Each row was made from one small tree. Brackets hold a mark, then the marks that hang from it, in alphabetical order. Every link used is in the known rows. Write each row's tree.
In the rows, 128 means zero.
Known rows:
[sefoz lede]: [119 130 140 125 137 139 132 116 112  95 143 112 145 133 129 126 120 146
 133 132 135 132 112 125 125  99 125 179 154]
[fabuvu [garif tobus] [retalok [divatid lede]]]: [155 147 130  70 113 128 119  92 146 117 122 138 136 147 105 144 103 165
  77 135 155 165 146 127  87  30 119 209 130]
[tefub garif]: [133 140 108 144 125 147 114 116 149 133 140 131 126 135 111 152 136 110
  91 139 134 143  97 124 140 128 130 150 128]
[saze bipup [divatid lede [retalok fabuvu]]]: [ 22 160 109 123 108 167 143 179 152 161 145 106 209 183  95 131 125 113
 120 141 123 142 112 128 104 154 132 208  91]
[morev mokoz]: [145 142 118 150 121 137 103 120 110 136 171 118 145 141 123 136 149 134
 101 138 130 137 117 118 109 126 121 135 112]
[palep [sefoz lede]]: [110 106 154 127 130 145 108 115  99  79 136 110 148 135 124 152 128 143
 140 150 125 145 123 149 106 121 106 208 177]
[palep sefoz]: [118 107 145 139 121 135 102 126 115 112 116 127 129 130 123 153 136 121
 135 137 119 138 138 154 107 146 113 161 156]
[fabuvu garif [retalok divatid]]: [146 152 141  88  92 135 119 125 148 113 125 148 148 148 125 131 110 135
  75 129 127 153 150 139  92  64 134 157 135]
[saze [divatid lede [retalok [fabuvu garif]]]]: [ 65 158 120 125  97 188 140 164 166 123 162 115 188 168 108 136  98 134
 117 126  85 170 100 160 123 130 131 182  89]
[saze bipup [divatid lede]]: [ 74 167 129 134 133 152 122 148 109 151 126  88 175 194 101 129 114 138
 111 125 152 110 129 103 106  97 115 202 109]
[fabuvu [garif morev tefub tobus] retalok]: [187 115 104 130 138 117  95  91 139 120 140 129 133 167  91 183  98 169
 122 151 161 143 124 131  92   9 129 133 113]
[divatid lede [retalok [fabuvu garif]]]: [ 85 153 101 126  93 182 135 139 147 127 149 137 170 131 120 125 100 122
 127 122  73 175 111 175 124 138 134 163  93]
[retalok [divatid lede] fabuvu]: [ 87 163 123  82 104 144 166 141 136 122 140 137 132 125 113  95 128 133
  97 139 133 178 119 131  99 117 105 224 113]
[bipup saze]: [102 118 128 142 109 124 113 148 109 160 133 122 138 156 119 157 133 129
 109 136 136 129 128 129  98 118 132 134 111]
[bipup [saze [divatid [retalok [fabuvu garif]]]]]: [ 53 128 127 151  75 166 104 197 160 149 166 112 193 190 103 181 111 115
  94 137  89 156  99 155 113 142 151 143  79]
[saze bipup divatid]: [ 84 145 139 144 123 130 109 160 122 149 123  96 167 185 108 146 128 124
 107 131 147 102 127  99 118 115 135 154 117]
[bipup [saze [divatid lede [retalok fabuvu]]]]: [ 24 140 114 121  99 166 159 196 158 168 169 106 191 192  92 154 127 127
 113 150 119 159 102 138  92 146 130 212  82]
[saze bipup]: [108 139 121 142 122 127 103 136 104 153 106 119 154 150 124 136 132 113
 119 127 141 105 140 113 116 122 139 135 121]
[bipup [saze [divatid lede]]]: [ 75 147 136 133 125 149 132 161 115 157 151  89 161 201  99 146 114 160
 100 138 151 131 116 117  87  87 109 204  97]
[bipup [saze [divatid retalok]]]: [ 57 117 137 136 108 151 116 189 163 157 155 107 184 194  95 182 137 144
 106 155 131 120 116 124 103 149 145 155 115]
[garif morev]: [130 106 127 135 150 133 114 118 122 128 146 109 131 150 115 147 129 148
 120 143 146 115 123 132 125 107 119 123 102]
[garif [morev mokoz] [tefub muna] tobus]: [197 150  94 161 165 131  80  86 133 134 183 113 129 174  54 183 158 181
  88 185 170 116  69 116  98  59 110 178 115]
[saze [divatid lede [retalok fabuvu]]]: [ 44 151 114 108 117 174 171 176 172 142 167 115 179 164 103 128 120 133
 133 140 109 161 105 143 114 156 121 201  99]
[garif tefub tobus]: [160 136 106 130 144 102 128 107 141 115 118 139 102 122  93 157 123 159
 150 151 156 135 108 109 124  93 129 153 143]
[fabuvu [garif tefub] retalok]: [168 163 110 134  98 140 126 125 136 117 121 147 145 149 112 130  94 129
 132 129 116 150 134 146  92  46 132 134 133]

Write each row's tree:
[105 176 122 103  88 156 137 132 125 104 135 137 140 126 118 106 101 141
  83 127 103 186 112 156 117  96 114 204  97] : [retalok [divatid lede] [fabuvu garif]]
[ 70 142  98 107 110 167 172 147 157 141 153 136 162 128 114 115 125 114
 143 134 102 169 112 155 110 161 125 180 103] : [divatid lede [retalok fabuvu]]
[176 142 101 142 172 127 103  99 155 126 139 121 115 160  60 174 135 176
 116 178 170 108  82 125 113  55 118 169 134] : [garif morev [tefub muna] tobus]
[176 108  98 161 153 129  64  68 132 138 198 102 130 163  84 216 162 151
  55 168 178 141  81 102 122  91 119 163  91] : [tefub [garif [morev mokoz] tobus]]
[ 39 143 119 136 100 150 127 195 161 158 139 115 199 177 100 153 136  98
 120 143 124 126 113 126 113 170 157 161 101] : [saze bipup [divatid [retalok fabuvu]]]
[170  99 117 147 163 114  76  81 105 138 182  97 132 157 100 189 152 171
  91 161 170 130 104 108 112  92 114 137  87] : [garif [morev mokoz] tobus]
[185 125  91 165 156 145  47  70 156 149 199 105 141 175  58 212 171 150
  29 181 171 122  56 108 114  80 116 187 103] : [tefub [garif [morev mokoz] tobus] muna]
[156 164 103 155 146 156 113 121 146 128 144 124 130 167  69 141 132 161
 119 170 140 104  85 139 109  67 112 164 130] : [garif morev [tefub muna]]
[ 98 130 109 136  86 164 118 150 160 122 144 143 163 120 125 147 111 107
 124 127  70 163 112 172 137 157 154 112 102] : [divatid [retalok [fabuvu garif]]]
[165 109 103 145 164 138  76  82 176 142 157 114 125 161  67 208 151 144
  55 177 169 115  68 122 132  77 124 177 120] : [tefub [garif morev tobus] muna]
[172 156 100 136 147 117 117 108 165 127 119 136 112 136  69 158 135 154
 122 163 147 117  87 118 122  80 127 175 159] : [garif [tefub muna] tobus]
[ 61 143 129 138 112 154 106 175 159 148 130 108 193 187 103 159 135 125
 116 145 136  97 130 112 117 156 152 150 126] : [saze bipup [divatid retalok]]
[ 48 156 119 127 121 174 127 165 149 153 136  97 202 194  94 141 122 143
 121 140 136 106 127 117 109 133 134 201 116] : [saze bipup [divatid lede retalok]]
[160 129 101 139 144 134  91  92 183 141 139 130 122 142  75 188 151 123
  63 158 149 128  70 114 145 102 134 183 148] : [tefub [garif tobus] muna]
[117  81 107 131 126 140  87 114 162 122 162 123 152 136 101 198 112 143
 114 149 112 159 101 160 144 127 151 120  79] : [divatid [retalok [fabuvu [garif morev tobus]]]]
[163 118 101 139 163 106 113  96 133 116 134 123 105 147  84 174 124 177
 143 166 174 126 102 115 122  68 118 150 122] : [garif morev tefub tobus]
[180 131  98 160 162 113  86  87 111 119 178 110 121 157  75 185 144 186
 113 173 178 129  92 105 103  72 108 156 104] : [garif [morev mokoz] tefub tobus]
[119 209 101 113  87 160 145 136 133  94 128 149 129 128  95 100  92 152
 103 141 105 194 101 154 105  75 105 224 113] : [retalok [divatid lede] [fabuvu [garif tefub]]]
[103 125  99 119 112 156 119 114 159 129 144 134 156 123 108 161  99 143
 123 130  98 173 107 161 134 126 138 172  95] : [divatid lede [retalok [fabuvu [garif tobus]]]]
[134 170 132  79  93 152 137 115 137 115 133 142 153 155 120 108 100 151
  76 126 128 166 152 141  85  42 112 206 127] : [fabuvu garif [retalok [divatid lede]]]
[162 187 121  96  85 140 126 133 150 100 114 158 136 153 103 124 105 147
  94 143 130 161 136 136  82  41 129 175 146] : [fabuvu [garif tefub] [retalok divatid]]
[164 104 106 163 124 124  59  92 102 128 194 104 141 147 103 195 128 150
  78 146 128 161  92 136 118  87 130 129  56] : [retalok [fabuvu [garif [morev mokoz] tobus]]]
[158 127  97 152 131 117  95 108 130 110 144 126 114 139  89 178  99 154
 121 151 134 163  88 144 129  66 126 132  86] : [retalok [fabuvu [garif morev tefub tobus]]]
[177 127 119 147 113 151  73  98 102 138 193 108 169 185 117 163 122 141
  75 135 133 143 131 143  74  47 125 120  80] : [fabuvu [garif [morev mokoz]] retalok]
[155 135  98 169 136 158  74  95 120 137 199 104 146 170  96 182 155 138
  59 165 152 139  82 117 112 101 114 152  89] : [tefub [garif [morev mokoz]]]
[118 159 134  58 114 139 170 123 149 131 131 142 144 152 115 101 122 141
  89 140 157 154 153 123  64  64 103 227 137] : [fabuvu [retalok [divatid lede]]]
[120 153 119  90 107 126 123 105 137 107 129 132 124 118 106 139 106 155
  78 132 128 183 112 141 123  90 119 211 102] : [retalok [divatid lede] [fabuvu [garif tobus]]]
[165 122 137  78 105 108 101 102 155 115 121 145 131 140 111 165 114 151
  70 140 148 152 144 122  98  54 139 164 137] : [fabuvu [garif tobus] [retalok divatid]]
